Each row comes from the steps of one walk. Every step used is in the known rows, and no mark comes twice. Write the walk behind each row, first mark first.
(in the rows, 128 means zero)
Known rows
V-D: [149 181 116 130 110 109 124 162 151 134  96 179 142 133 139 131 148 123
 147 132 112]
V-D-N-L: [134 180 146 185  97  80 122 116 120 108  92 176 160 150 158  97  90 131
 132 144 100]
M-G-L-N-D: [169 135 148 157 102 143 171  91 172 115  86 197 160 143 150 153 165 145
 138 126 100]
M-A: [112 103 145  88 135 172 142 130  68 141 162 191 121 141  77 102  95 108
 158 121  86]
L-G: [127 106 134 115 147 146  43 131 122 110 162 182 153 116 151 156 150 126
 134 115 141]
G-L: [149 143 171 124 128 108 139 138  74 155 133 146 157 103  72 158 134 163
 115 161 132]
A-M: [ 81 146 105 117 170  85 110 154  95 106  91 113 108  99  98 116 147 141
 135 159 126]
S-A-M-G-L-N-D-V: [180 174 116 159 133 154 132 154 156 126  47 160 136 171 150 120 149 120
 128 121 130]
V-D-N-L-G-M: [103  98  87 178 139  87  43 115 150 117 101 143 165 143 121 128 159  88
 121 139 114]
V-D-N-M: [ 75 179  85 133 160  88 119 106 147 129  52 138 119 133 146 131 147 161
 149 132  93]
N-D: [128 145 144 159 115 133 152 114 149  97  85 144 147 127 165 126 160 125
 111  89 106]
S-A-M-G-L-N: [167 128 141 129 132 141 134 118 122 157 129 204 143 143 100 155 142 164
 181 193 112]
G-M: [ 69  96 106 155 153  94  72 127 123 138  98  86 140 120  67 118 159 109
 112 135 104]
V-D-N: [111 204 107 159  95 118 131 142 184 115 103 175 129 147 153 115 128 147
 152 122 104]
G-L-N-D-V: [177 184 144 157 121 148 127 150 168 116  38 155 145 156 132 123 146 131
  96  99 109]
L-G-M-N-D-V: [148 161 118 144 149 146 114 129 191 119  39 143 128 167 148 108 167  82
  88  87 113]
G-M-A: [ 87  71 111 111 146 151 121 123  81 148 140 156 124 146  45  99 116  83
 148 130  77]
S-A-M-N-L: [134 152 160 144 163  89 150  92  80 138  93 165 126 153 139  83 115  97
 129 173  95]
N-M: [ 73 136 117 110 188  92 101 102  90 138  69 111 123 109 118 136 145 159
 131 133 102]
A-M-G-L-N-D: [162 139 133 155 115 130 173  98 170 107  74 189 150 140 145 150 173 144
 141 138 101]
G-L-N-M-A: [116 103 129  81 164 155 151  97  73 158 117 203 122 144  64 128 115 135
 169 150  61]
A-M-G-L: [142 114 128 107 139  96 147 128  78 153 134 160 146 110  84 161 133 158
 158 189 163]

Write each row's walk
[113 159 163 183 109  88 113 104  97 104 108 154 157 141 145  93  81 139
 119 138 102] : D-N-L
[ 89 100 120  78 171 150 140 106  59 149 122 174 113 137  79 113 107 118
 162 127  76] : N-M-A
[161 182 138 159 124 152 115 149 178 109  38 151 137 159 145 112 144 124
 100  88 104] : L-N-D-V
[179 168 135 151 119 152 129 141 172 121  49 166 146 161 142 127 142 131
 115 106 123] : M-G-L-N-D-V
[133 158 151 135 133 140 195  78 184 118  75 171 122 149 167 116 172 102
 113  99  84] : M-N-D
[149 180 135 156 128 142 114 158 154 109  44 125 136 149 149 107 138 115
  90  78 124] : N-D-V
[106  55 112 118 148 149  90 111  78 136 152 183 144 152  70 110 115  69
 147 130  87] : N-L-G-M-A
[166 124 159 124 118 139 129 106 138 152 130 211 152 134  93 161 136 173
 165 178 105] : M-G-L-N
[111 104  90 118 156 131 114 132  92 142 144 155 118 142 147 123 128 125
 203 172 165] : S-A-M-G
[171 171 119 149 131 139 131 148 171 113  37 158 137 158 137 123 149 128
 118 118 126] : A-M-G-L-N-D-V
[158 126 143 121 130 125 132 112 134 145 118 204 143 131  87 158 141 173
 169 190 108] : A-M-G-L-N
[ 91 131  98  94 151 147 153 107 100 142 109 194 111 155 100 109 108 120
 175 126  71] : V-D-N-M-A
[129 121 126 114 140 100 145  98  93 163 122 160 149 123 102 166 129 173
 160 174 149] : D-N-M-G-L
[155 112 148 111 122 115 143 120  82 163 152 170 159 117  91 167 123 159
 153 173 158] : M-G-L
[ 98  99  91 105 149 108 113 123 112 124 129 153 117 122 128 128 126 137
 187 166 161] : A-M-G
[ 85  72  94 148 161 110  32 123 137 126 122 118 153 123  95 141 175  97
 116 129 120] : L-G-M
[118 124 161 153 152  78 132  72 108 142  86 151 140 152 111  88 118  89
 107 159  81] : G-M-N-L
[146 103 152 142 140 118  44 114  94 104 148 192 174 124 162 142 125 114
 124 127 135] : N-L-G
[149 111 157 124 153 123  73  90 118 116 142 211 156 140 164 134 134 100
 125 134 119] : M-N-L-G
[112 140 130 113 179  98 117  90 110 152  63 152 134 117  95 159 156 182
 140 165  82] : G-L-N-M
